Each row was made from one walk, in order. Every step used is in the known rows, and no mark comes twice. Write each row's walk.
Known rows:
D -> Y: 1; 6; 43; 20; -4; -27; -19; -38; 5; -26; -12; -13; -30; 6; 2; 3; 13; 24; 23; -18; -5; -1; 4; -37; 26; -3; -17; -1; -6; 42; -18; 9; -17; -33; -40; 12; -11; 5; 21; 10; -36; -4; 29; 27; -24; 3; 39; -4; -30
S -> U -> B: 18; 5; 19; 12; -3; -21; 18; -54; 5; -15; -28; 20; -20; 34; -11; -14; -14; -1; -8; 15; -32; -16; 12; -64; 6; 21; -22; 1; -48; 24; -34; 33; -20; -19; -38; -8; -23; 13; 7; 16; -4; -24; 11; 28; -20; 23; 68; 4; -41
D -> Y -> T -> S: -44; 23; 50; 17; -22; 10; -19; -21; 0; -56; 1; -19; -50; 3; 5; -4; 13; 1; 20; -9; -14; -11; -8; -38; 27; -12; 4; -6; -15; 28; -21; -7; 1; -35; -22; 17; -14; 12; 21; 10; -31; 11; 10; 33; -24; -10; 22; 31; -16
S -> U: 17; 5; 30; 13; -1; -8; 1; -35; -15; -9; -17; 9; -19; 32; -4; -15; 2; 16; 14; 5; -26; -7; 29; -59; -1; 18; -13; 3; -29; 27; -43; 17; -19; -35; -34; 8; -32; 14; 13; 21; -22; -6; 16; 29; -21; 18; 59; 15; -27
B -> U -> Y -> T -> S -> D: -30; 27; 65; 7; -41; 40; -8; -31; 3; -24; 5; 22; -47; 26; -20; -29; -17; -2; -8; -39; 39; -15; 3; -31; -10; 11; 9; -33; -41; 14; -42; -27; -6; -9; -51; 33; -29; 29; 12; 0; -16; 9; -24; 53; -2; 10; 21; 62; -14
T -> S: -15; 20; 51; 7; -35; 16; -23; -20; -6; -33; 2; 10; -48; 20; -4; -25; -8; 12; 16; -20; 7; -7; 4; -33; -13; 7; 4; 13; -21; 34; -24; 9; -3; -29; -21; 4; -26; 23; 2; 30; -24; 5; -5; 43; -20; 23; 42; 40; -3
Y -> T -> B -> U -> S: 0; 29; 37; -3; -23; 18; -16; -31; 13; 2; -34; 28; -59; 6; -14; -28; 28; -27; -1; -22; -24; -40; -7; -27; 18; -7; 4; -61; -33; 23; -25; -15; 12; 3; -25; -33; 27; 13; 18; 24; -16; 0; -30; 36; -16; 11; 72; 4; -30
S -> D -> Y -> T: -35; 13; 44; 23; -6; -12; -20; -43; 14; -28; -14; -21; -34; 2; -6; -14; -4; 16; 15; -19; -1; 10; -16; -32; 20; 7; -12; -7; -13; 15; -23; 7; -30; -29; -37; 21; -9; 0; 48; -14; -48; 2; 21; 21; -1; -22; 19; 15; -12
D -> Y -> T -> B -> U -> S: -4; 18; 45; 5; -6; 1; -19; -37; 17; -17; -42; 14; -50; -2; -13; -5; 36; -19; 7; -24; -22; -44; -15; -33; 38; -23; -8; -54; -25; 23; -20; -20; 5; -19; -35; -18; 28; 12; 17; 10; -17; 7; -7; 29; -18; 3; 52; -1; -48
S -> U -> Y -> T -> B: -10; 25; 36; 13; 25; 14; 15; -24; 13; -15; -27; 18; -26; 27; -19; -7; 4; 6; 12; 9; -3; -27; 46; -57; 15; 16; 1; -37; -33; 23; -61; -15; 4; -24; -22; 0; 5; 24; 22; -8; 2; 1; 16; 43; -16; 12; 48; 42; -35
D -> Y -> T -> B: -21; 32; 50; 22; 10; -10; -29; -31; 18; -39; -26; -19; -43; -5; 1; 13; 19; 3; 28; -2; -24; -25; -2; -36; 38; -9; -13; -21; -13; 27; -26; -6; 0; -34; -11; -9; 24; 10; 25; 2; -29; -4; 24; 27; -15; -6; 35; 15; -37
D -> Y -> T -> S -> U -> B: -27; 12; 32; 13; -1; 4; 5; -52; 4; -58; -12; -9; -28; 30; -4; -5; 6; -13; 1; 15; -23; -30; -5; -73; 21; -6; -4; -6; -48; 16; -31; 18; -6; -23; -39; 11; -30; 15; 18; 12; 2; -14; 17; 21; -25; 8; 29; 29; -50
S -> T -> B: 1; 21; 47; 20; 8; 1; -31; -18; 9; -14; -25; 19; -41; 8; -10; -3; -1; 18; 0; -24; -12; -13; 19; -47; -1; 18; -11; -12; -42; 29; -62; 16; -4; -44; -10; -13; 3; 28; 13; 13; -17; 13; 14; 28; -7; 21; 71; 41; -3
D -> Y -> T -> B -> U: -6; 32; 57; 20; -6; 11; -34; -49; 15; -29; -23; -10; -46; 2; 3; 17; 28; -9; 19; -4; -18; -43; -3; -31; 35; -23; -12; -55; -26; 24; -30; -21; 6; -23; -36; -6; 16; 26; 15; 22; -28; 13; 23; 38; -17; 8; 43; 26; -48
T -> Y: 10; -1; 37; 3; -39; -2; -15; -12; -15; -20; 1; 4; -42; 12; -6; 9; 5; 26; 25; -11; -8; -1; 7; -42; 1; -11; -11; 16; -17; 36; -41; 12; -15; 4; -31; -8; 1; 29; 30; 24; -21; 16; 11; 46; -29; 21; 50; 16; 9
B -> U: 26; 18; 45; 5; -29; -2; -15; -40; -6; -12; -11; 20; -43; 16; -1; -12; 11; 2; 12; -23; -9; -14; 11; -25; 7; -3; -14; -29; -20; 34; -26; -8; -1; -11; -48; 1; -6; 21; 1; 39; -33; -2; -12; 39; -18; 20; 59; 12; -29

Write each row's walk:
31; 28; 61; 18; 3; 15; -21; -20; 16; -13; -22; 39; -35; 13; -31; -3; 0; 19; -16; -35; 20; -30; 36; -46; 6; 8; -12; -49; -47; 35; -64; -20; 0; -44; -38; 5; -5; 38; -4; 10; 5; 12; 2; 43; -14; 32; 77; 51; -19	S -> T -> B -> U -> Y
-5; 6; 44; 6; -23; -4; -13; -43; 7; -4; -27; 8; -42; 5; -5; -33; 21; -6; -8; -42; -8; -9; -26; -35; 24; -2; -10; -32; -27; 10; -15; -4; -30; -22; -57; 13; -5; -2; 35; -2; -34; 1; -10; 27; 2; -21; 42; -11; -23	B -> U -> S -> D -> Y -> T
42; -11; 42; -10; -38; 4; -12; -6; -11; -7; -11; 35; -44; 7; -22; -11; 18; 17; -15; -48; -14; -8; -10; -63; -2; -10; -1; -10; -41; 27; -57; 10; -9; -5; -52; 0; -4; 34; 25; 26; -3; 27; -13; 35; -13; 28; 83; 7; 15	B -> U -> S -> T -> Y
-20; 11; 58; 21; -20; 18; -38; -31; -3; -35; 0; -11; -38; 19; -9; -31; -10; 24; 10; -32; 23; 4; 1; -47; -15; 1; -9; 31; -28; 15; -19; 25; -39; -49; -37; 38; -44; 5; 15; -1; -37; 3; 26; 35; -10; 6; 18; 46; -7	T -> S -> D -> Y
-31; 16; 44; 13; 3; -2; -22; -36; 21; -10; -39; -4; -43; 3; -19; -34; 18; 2; -14; -38; -17; -12; -13; -40; 16; 6; -8; -15; -29; 8; -21; 9; -31; -30; -22; -4; 16; -3; 36; -22; -38; -2; 7; 32; 2; -25; 38; 14; -14	U -> S -> D -> Y -> T -> B
-26; 26; 59; 3; -45; 35; 4; -18; 8; -31; 1; 25; -51; 16; -15; -12; 5; -9; 7; -21; 33; -27; 10; -27; 12; -7; 10; -44; -23; 32; -37; -35; 17; 3; -44; 19; -17; 39; 8; 18; -6; 7; -30; 53; -18; 15; 33; 46; -29	B -> U -> Y -> T -> S
4; 10; 26; 9; -19; 17; 9; -46; -2; -36; -8; 22; -31; 41; -13; -24; -19; 1; -6; 6; -11; -24; 14; -73; -15; 13; -9; 16; -61; 25; -36; 36; -14; -23; -30; -2; -46; 20; -4; 25; -1; -18; 4; 39; -19; 37; 51; 34; -30	T -> S -> U -> B
-13; 29; 63; 23; -19; 13; -47; -49; 24; -15; -25; -11; -47; 10; -2; -4; 12; 4; 4; -22; -5; -26; -10; -38; 10; -5; -16; -41; -40; 9; -28; -11; -24; -33; -47; 10; 1; 13; 20; 8; -33; 9; 17; 33; -6; -5; 28; 31; -33	S -> D -> Y -> T -> B -> U
-48; 28; 49; 10; -38; 18; -13; -20; 4; -48; 1; 0; -55; 8; 3; -18; 2; -8; 22; -7; -9; -8; -6; -31; 11; -3; 8; -2; -21; 26; -28; -1; 13; -9; -5; -2; -14; 22; 27; 21; -28; 10; -17; 37; -13; 5; 32; 43; -4	Y -> T -> S
28; 17; 52; 5; -18; -2; 6; -33; -3; -15; -8; 28; -30; 23; -22; -4; -2; 13; 4; -23; 26; -19; 24; -21; 20; 5; -12; -34; -17; 39; -40; -25; 1; -11; -59; 6; -13; 25; 2; 17; -10; -5; -13; 54; -23; 21; 57; 16; -31	B -> U -> Y
-29; 35; 44; 12; 5; 1; 2; -23; 21; -19; -28; 14; -42; 9; -24; 1; -2; 5; 6; -4; 16; -24; 24; -22; 26; 7; 3; -44; -21; 36; -47; -21; 9; -12; -7; -9; 21; 20; 24; -12; -13; 0; -1; 47; -26; 0; 42; 30; -29	U -> Y -> T -> B
24; 14; 56; 8; -8; 13; -39; -47; 9; 8; -34; 17; -40; 14; -16; -42; 15; 6; -16; -53; 0; -23; 8; -42; -9; -1; -17; -23; -45; 12; -22; 3; -40; -36; -53; -1; -14; -2; 10; -4; -33; -2; 14; 35; -3; 14; 57; 8; -35	T -> B -> U -> S -> D -> Y
-29; 5; 37; 6; -6; -15; -5; -32; 14; -7; -28; -2; -37; 2; -10; -37; 2; 6; -4; -37; -12; 7; -25; -40; 19; 13; -1; -2; -13; 9; -19; 9; -35; -21; -28; 7; 6; -8; 54; -23; -37; 7; 0; 22; 4; -33; 38; -10; -4	U -> S -> D -> Y -> T
-27; 36; 50; 12; -14; 4; -20; -27; 16; -27; -24; 3; -52; 3; -11; -2; 13; -5; 22; 2; -14; -23; 0; -30; 19; 3; -1; -31; -24; 32; -32; -6; 9; -17; 2; -30; 22; 21; 21; 19; -26; 9; 2; 34; -16; 2; 52; 32; -20	Y -> T -> B
-16; 13; 34; 10; 5; -9; 36; -22; -2; -17; -12; 12; -22; 29; -21; -4; -2; 9; 17; 6; -2; -11; 34; -55; 25; 19; 0; -24; -19; 26; -54; -17; 6; -14; -29; 16; -11; 18; 35; -3; -7; -4; 5; 30; -13; 2; 37; 26; -25	S -> U -> Y -> T
4; 10; 43; 9; 0; 30; 18; -17; -14; -27; 0; 22; -24; 40; -19; -29; -11; 21; 8; -14; 18; -15; 49; -62; -10; 9; 1; 6; -35; 30; -56; -1; 0; -45; -40; 29; -48; 32; 1; 10; 7; -8; 10; 46; -34; 36; 38; 48; -30	T -> S -> U -> Y
33; 33; 63; 10; -6; 19; -16; -38; 6; -8; -22; 32; -42; 19; -24; -2; 1; 5; -2; -28; 22; -39; 39; -22; 0; -1; -9; -43; -30; 35; -43; -27; 0; -20; -46; -8; -1; 27; -10; 16; -8; -4; -2; 57; -25; 33; 56; 33; -44	T -> B -> U -> Y
14; 14; 44; 3; 7; -8; -18; -12; 7; 3; -40; 37; -42; 3; -20; -28; 14; 9; -13; -39; -15; -15; 9; -48; 4; 17; 0; -10; -41; 28; -49; 26; -5; -42; -5; -17; 12; 17; 12; 3; -9; 8; -3; 27; -5; 15; 89; 13; 12	U -> S -> T -> B
-11; 27; 42; 5; -22; 6; 15; -28; 13; -14; -12; 19; -41; 11; -15; 4; 11; -3; 6; -13; 14; -17; 9; -22; 39; -1; 0; -56; -15; 37; -37; -45; 15; -2; -50; 9; 10; 27; 20; 8; -10; 3; -27; 44; -16; 4; 40; 18; -32	B -> U -> Y -> T
17; 14; 53; 4; -24; 31; -32; -44; 9; 23; -34; 34; -52; 16; -21; -53; -1; -2; -16; -45; 1; -24; 2; -40; -22; 6; -8; -21; -57; 13; -29; 10; -30; -23; -44; -16; -5; 6; 4; 4; -24; -2; -13; 44; 1; 14; 74; 19; -13	T -> B -> U -> S -> D
